Each row comes from the steps of one path. Every step used is in the known rows, and no mark comes twice. Write the path behind each row, first mark first.
Known rows
poza bazad gete mimo vazik: [-0.47 -0.81 -1.19 -1.13  0.47 -1.68 -0.68 -1.17 -0.22  0.43 -1.01 -0.12
 -0.40  0.05  1.36  0.72  1.18 -0.75 -0.29  0.71  0.79 -0.21  0.09  1.07
  0.72]
gete mimo vazik pusata: [ 0.14 -0.72 -1.22 -1.30  1.10 -1.24  0.75 -0.88 -0.64  0.20 -0.31 -0.27
 -0.72  0.37  0.41  0.84  2.81 -0.15  2.71 -0.15  0.92 -0.71  0.20  0.18
  1.73]
vazik mimo gete bazad: [-0.27  0.24 -0.73 -1.19  0.95 -0.27 -1.86  1.20 -0.80  0.34 -2.52 -0.70
 -0.13 -0.76 -0.31 -0.97  4.51 -0.38 -0.43  2.68  0.63 -0.55 -0.49  0.21
  0.94]
pusata vazik bazad: [ 0.36  0.17  0.45  0.80  0.25 -0.52 -1.28 -0.48 -1.46  0.19 -0.06  0.49
  0.01  0.87 -1.13 -1.12  0.20  0.15  0.12  1.31  0.29  0.09 -0.63 -0.39
  0.22]
seta bazad gete mimo vazik: [-0.21 -1.54 -0.78 -1.99  0.00 -1.20  1.63 -2.05 -0.59  0.36 -0.26 -0.33
 -0.19 -0.12  1.12 -0.46  1.57 -2.01 -0.43 -1.24  0.83 -0.84  0.74  1.00
  0.58]
pusata vazik mimo gete bazad: [ 0.29  0.68 -0.44 -1.27  1.24 -0.44 -2.38  1.41 -3.40  0.43 -2.91 -0.46
 -0.27 -0.86 -1.22 -1.75  3.79 -0.79 -0.69  3.45  0.91 -0.23 -0.95 -0.01
  1.51]
mimo vazik fuful poza bazad: [ 0.37 -1.15 -1.20 -0.83  1.00 -1.18 -2.17  0.75 -0.55  0.74 -2.26  0.93
 -1.03  0.05 -0.76  2.06 -2.38  0.90 -0.23  0.67  0.70  0.20 -1.25  0.63
  0.99]
mimo gete: [ 0.30  0.51 -0.48 -0.57  0.17  0.37 -1.16 -0.63 -2.10  0.23 -2.31 -0.56
  0.15  0.27 -0.13 -0.66  0.94 -1.24 -0.15  0.55  0.28 -0.17 -0.52  0.44
  0.06]
mimo vazik bazad: [ 0.17 -1.74 -0.01  1.18 -0.07 -0.64  0.03 -0.70  0.08  0.24 -1.12 -0.15
 -0.31  1.20  0.35 -0.25  2.09 -0.14  0.70  0.13  0.61 -0.36 -0.46  0.24
  0.20]
vazik mimo gete: [ 0.07  1.31 -0.63 -0.62  0.61 -0.22 -1.24  0.49 -3.21  0.29 -3.16 -0.70
 -0.12 -0.67 -0.60 -0.77  2.83 -1.25 -0.11  1.39  0.71 -0.33 -0.18  0.42
  0.91]
seta bazad vazik fusi: [ 0.25  0.26  0.15 -1.02 -0.25  0.03  0.88 -0.25 -4.20  0.06  0.28  0.54
  0.60 -0.92 -0.79 -0.81 -2.03 -0.77 -0.15  0.06 -0.47 -0.41  1.03  0.19
 -1.20]
pusata vazik: [ 0.59  0.50  0.29 -0.07  0.31 -0.20 -0.45  0.20 -2.92  0.10 -0.40  0.25
 -0.15 -0.10 -1.01 -0.73 -0.92 -0.42 -0.18  0.64  0.33  0.25 -0.48 -0.20
  0.57]
fusi vazik: [ 0.37 -0.31  0.06 -0.08 -0.20 -0.44  0.14  0.37 -0.21 -0.08 -0.37 -0.28
 -0.17  0.10  1.63  0.35 -1.18 -0.05  0.19 -1.21 -0.51  0.04 -0.27 -0.04
 -0.34]
fuful vazik: [ 0.50 -1.93 -0.18  0.24 -0.05 -0.34  0.94  1.00 -1.22  0.12 -0.01  0.34
 -0.16 -0.03 -0.38  0.52 -0.91 -0.40  0.40 -1.24  0.19 -0.33 -0.29  0.11
  0.79]
fuful poza bazad: [ 0.13 -0.21 -0.93 -1.12  0.52 -1.02 -1.79 -0.29  3.15  0.35 -0.55  1.18
 -0.36 -0.25  0.17  2.71 -3.12  1.03 -0.17  0.56 -0.07  0.78 -0.14  0.24
 -0.50]
pusata vazik fuful poza bazad gete: [ 0.27  0.96 -0.96 -1.54  0.42 -1.15 -3.97  1.30 -1.13  0.73 -1.34  1.69
 -0.39 -0.60 -1.62  0.71 -5.85 -0.16 -1.70  2.10  0.37  0.85 -1.23  0.68
  0.89]
gete mimo vazik fuful poza: [ 0.54 -0.87 -1.77 -1.38  1.76 -1.69 -0.45 -0.42  0.54  0.68 -1.97 -0.02
 -1.23  0.27 -0.71  1.77  0.23 -0.19  0.26  0.07  1.06 -0.34 -0.56  0.46
  1.05]
mimo gete bazad vazik fuful poza: [ 0.56  0.27 -1.53 -1.65  1.13 -0.22 -2.55  2.05 -0.52  0.70 -3.01  0.48
  0.07 -0.41 -1.74  0.37 -0.59 -0.65 -1.12  2.68  0.54 -0.06 -1.23  0.73
 -0.53]
poza fuful vazik pusata: [ 0.01 -1.48 -1.79 -0.80  0.58 -0.67 -0.86  1.63  2.85  0.29  0.19  1.10
 -0.66 -0.22 -1.25  0.92 -0.54  0.80  2.06  0.18  0.43 -0.88 -0.80  0.07
  1.33]
seta bazad: [-0.14 -0.51  0.31 -1.12 -0.22  0.01  0.91 -1.10 -0.30  0.02  0.77  0.20
  0.18 -0.38 -0.07 -0.49  0.25 -0.14 -0.32 -1.00 -0.02 -0.48  0.46  0.08
 -0.12]
poza bazad gete mimo: [-0.82  0.56 -1.07 -1.60  0.40 -1.38 -1.62 -1.21  1.44  0.25  0.39  0.17
  0.01 -0.33  0.84  0.58  0.17 -0.08 -0.73  1.57  0.15  0.02  0.42  0.65
  0.11]
gete bazad vazik fuful poza: [ 0.30 -0.30 -0.96 -1.10  1.01 -0.57 -1.46  2.67  0.98  0.50 -0.53  1.03
  0.00 -0.69 -1.64  1.06 -1.60  0.62 -1.10  2.22  0.35  0.17 -0.76  0.33
 -0.62]
poza bazad gete mimo vazik pusata: [-0.52 -0.44 -1.56 -1.77  0.54 -1.72 -1.19 -0.72 -0.04  0.35 -0.40  0.42
 -0.53 -0.03  1.05  1.09  0.95 -0.25  1.63  1.05  0.91 -0.30  0.05  0.98
  1.76]
fusi vazik mimo gete: [ 0.41  1.02 -0.49 -0.53  0.43 -0.65 -1.11  0.89 -3.54  0.26 -3.51 -1.00
 -0.28 -0.63  0.93 -0.37  1.57 -1.35  0.07  0.16  0.16 -0.25 -0.42  0.38
  0.58]

Write each row's path
[ 0.39  0.71 -0.25  0.12 -0.02 -0.02 -0.12  0.82 -4.30  0.05 -0.44  0.38
  0.33 -0.56 -0.68 -0.23 -2.34 -0.51  0.18  1.03 -0.53  0.08  0.43  0.08
 -1.11] => bazad vazik fusi
[-0.30 -1.97 -1.41  0.32 -0.44 -1.02 -1.65  0.98  4.37  0.53 -0.17  1.10
 -0.14  0.46 -0.67 -0.19 -0.65 -0.36 -0.37  0.79  0.34 -0.79 -0.83  0.59
 -0.15] => poza fuful vazik bazad gete
[ 0.09  0.47 -0.70 -0.85  0.87  0.40 -2.16  2.13 -4.51  0.44 -2.33 -0.23
  0.39 -0.29 -1.82 -1.71  2.18 -0.58 -1.12  3.19  0.49 -0.74 -1.31  0.56
  0.03] => mimo gete bazad vazik fuful
[ 0.35  0.02 -0.91 -1.11  0.73 -1.34 -2.89  1.03  1.02  0.47 -1.34  0.92
 -0.76 -0.22  0.30  2.42 -4.47  1.40 -0.45  0.23 -0.32  0.43 -1.18  0.15
  0.07] => fusi vazik fuful poza bazad
[-0.16 -0.59 -1.48 -1.63  0.27 -1.31  0.23 -0.47 -0.25  0.27 -0.49 -0.07
 -0.48  0.11  1.00  0.38  1.11 -1.37  1.78 -0.04  0.97 -0.49  0.30  0.95
  1.66] => bazad gete mimo vazik pusata
[-0.67  0.31 -0.29 -0.66 -0.61 -0.52 -1.83  0.30  0.18  0.16  0.04  0.67
  0.27 -0.38  0.72  0.13 -2.04 -0.16 -1.06  1.09 -0.04  0.42 -0.04  0.69
 -0.01] => poza bazad gete
[ 0.29 -1.00 -0.33  0.14  0.47 -0.89  0.68  2.02 -2.78  0.22 -0.73  0.21
 -0.37 -0.95 -0.92  0.60  1.14 -0.42  0.44 -0.38  0.66 -0.38  0.12  0.17
  1.62] => fuful vazik mimo
[-0.14  0.00 -1.08 -1.45 -0.24 -1.13 -2.21  0.02  4.12  0.45 -0.70  1.37
 -0.08 -0.56  0.71  2.33 -4.74 -0.23 -1.08  0.67 -0.01  1.04 -0.01  0.90
 -0.59] => fuful poza bazad gete
[-0.30  0.34 -0.15 -0.26  0.86 -0.72 -0.08  2.78 -1.53  0.21 -0.24  0.15
  0.33 -1.42 -0.69 -0.29  3.09  0.14 -0.58  2.71  0.44 -0.16  0.33  0.23
 -0.15] => gete bazad vazik mimo
[ 0.22 -0.82 -1.90 -1.63  1.95 -2.10 -1.91 -0.61  0.67  0.80 -1.93  0.41
 -1.30  0.20 -0.60  2.50  0.02  0.90  0.10  1.10  1.01 -0.14 -0.70  0.58
  1.13] => gete mimo vazik fuful poza bazad
[ 0.19  0.12  0.05 -0.02  0.18 -0.25 -1.16  1.46 -2.60  0.10 -0.77 -0.18
 -0.39  0.00  0.02 -0.49 -1.43  0.46 -0.23 -0.38 -0.35 -0.34 -0.95 -0.02
  0.59] => fusi vazik fuful
[-0.34 -1.10 -1.20 -2.73  0.02 -1.28  1.22 -1.54 -0.72  0.30  0.29  0.01
 -0.25 -0.28  0.95 -0.12  1.20 -1.54  1.45 -1.04  1.01 -0.91  0.87  0.92
  1.57] => seta bazad gete mimo vazik pusata
[ 0.17 -1.94 -1.37 -0.11  0.48 -0.70 -0.39  1.15  2.57  0.40 -0.49  0.66
 -0.60 -0.13 -1.01  0.57 -0.08  0.39  0.24 -0.05  0.27 -0.72 -0.84  0.13
  0.37] => poza fuful vazik
[-0.01  0.34 -1.06 -1.09  0.94 -0.91 -3.01  0.83  1.33  0.51 -0.94  1.19
 -0.56 -0.30 -1.32  1.84 -3.27  1.49 -0.71  1.51  0.22  0.41 -0.87  0.24
  0.43] => vazik fuful poza bazad
[ 0.48  0.78 -0.77 -1.15  1.22 -1.10 -3.54  0.95 -1.58  0.64 -1.23  1.47
 -0.67 -0.30 -2.30  1.04 -4.13  1.10 -0.83  2.10  0.37  0.70 -1.34  0.02
  0.95] => pusata vazik fuful poza bazad
[ 0.27 -1.72 -1.64 -0.36  0.43 -0.69 -1.38  0.99  1.14  0.38 -0.73  0.69
 -0.78 -0.38 -1.13  0.45 -1.94  0.47  0.62  0.44 -0.32 -0.84 -0.61 -0.19
  0.18] => poza fuful vazik fusi
[ 0.11 -0.13 -0.66 -1.21  0.74 -0.69 -1.76  1.51 -1.16  0.27 -3.00 -1.01
 -0.30 -0.80  1.40 -0.51  3.25 -0.46 -0.30  1.65  0.19 -0.51 -0.78  0.13
  0.59] => fusi vazik mimo gete bazad
[ 0.42  0.87  0.22 -0.13  0.72 -0.01 -1.75  1.26 -5.06  0.30 -0.72  0.34
 -0.29 -0.09 -2.46 -1.67 -0.99  0.08 -0.66  1.49  0.42 -0.08 -1.22 -0.21
  1.47] => pusata vazik fuful
[ 0.28  0.14 -0.26 -0.78 -0.13 -0.49 -0.34  0.90 -0.22 -0.14  0.20  0.24
 -0.22 -0.08  1.34  0.63 -1.42  0.40  2.05 -0.96 -0.28 -0.12 -0.25 -0.06
  0.66] => fusi vazik pusata
[ 0.18 -0.67 -2.00 -0.69  1.04 -0.95 -1.71  1.68 -0.54  0.69 -3.57 -0.09
 -0.66 -0.82 -1.69  0.01  2.65 -0.88  0.05  1.35  0.93 -1.12 -1.02  0.57
  1.23] => poza fuful vazik mimo gete
[ 0.49 -1.34 -0.45  0.10  0.02 -0.32 -0.01 -0.08 -3.00  0.23 -1.76 -0.19
 -0.63  0.11  0.48 -0.04 -1.00 -0.53  0.87 -0.25 -0.04 -0.26 -0.14  0.09
  0.51] => mimo vazik fusi
[ 0.19  1.43 -0.32 -1.36  0.39 -0.22  0.47  0.45 -6.52  0.34 -2.55 -0.27
  0.64 -1.34 -1.31 -1.26  2.61 -2.18 -0.67  0.90  0.66 -0.58  0.61  0.98
 -0.14] => seta bazad vazik mimo gete
[ 0.62  0.94 -0.84 -0.51  0.73 -0.56 -0.80  2.03 -1.59  0.47 -1.13  1.06
  0.01 -0.53 -2.02  1.32 -3.38 -0.23 -0.78  0.90  0.29  0.38 -0.47  0.57
 -0.61] => bazad vazik fuful poza
[ 0.40  1.72 -1.53 -1.18  1.09 -1.42 -2.29  1.32 -2.28  0.69 -3.89  0.76
  0.08 -1.22 -1.06  2.05 -0.64 -0.96 -0.58  2.43  0.76  0.61 -0.10  1.17
 -0.55] => fuful poza bazad vazik mimo gete
[ 0.15 -0.64  0.27  0.86 -0.29 -0.72 -0.65 -0.32  0.80 -0.02 -0.10 -0.10
 -0.06  0.89  1.43  0.11 -0.09  0.52  0.55 -0.43 -0.44 -0.12 -0.42 -0.19
 -0.73] => fusi vazik bazad
[ 0.26 -0.72 -2.00 -1.81  0.95 -1.69 -0.94  0.10  0.80  0.80 -1.97  0.16
 -0.95 -0.01 -0.20  1.45 -1.39 -1.35 -0.64  0.05  0.97 -0.08 -0.41  1.12
  1.02] => bazad gete mimo vazik fuful poza
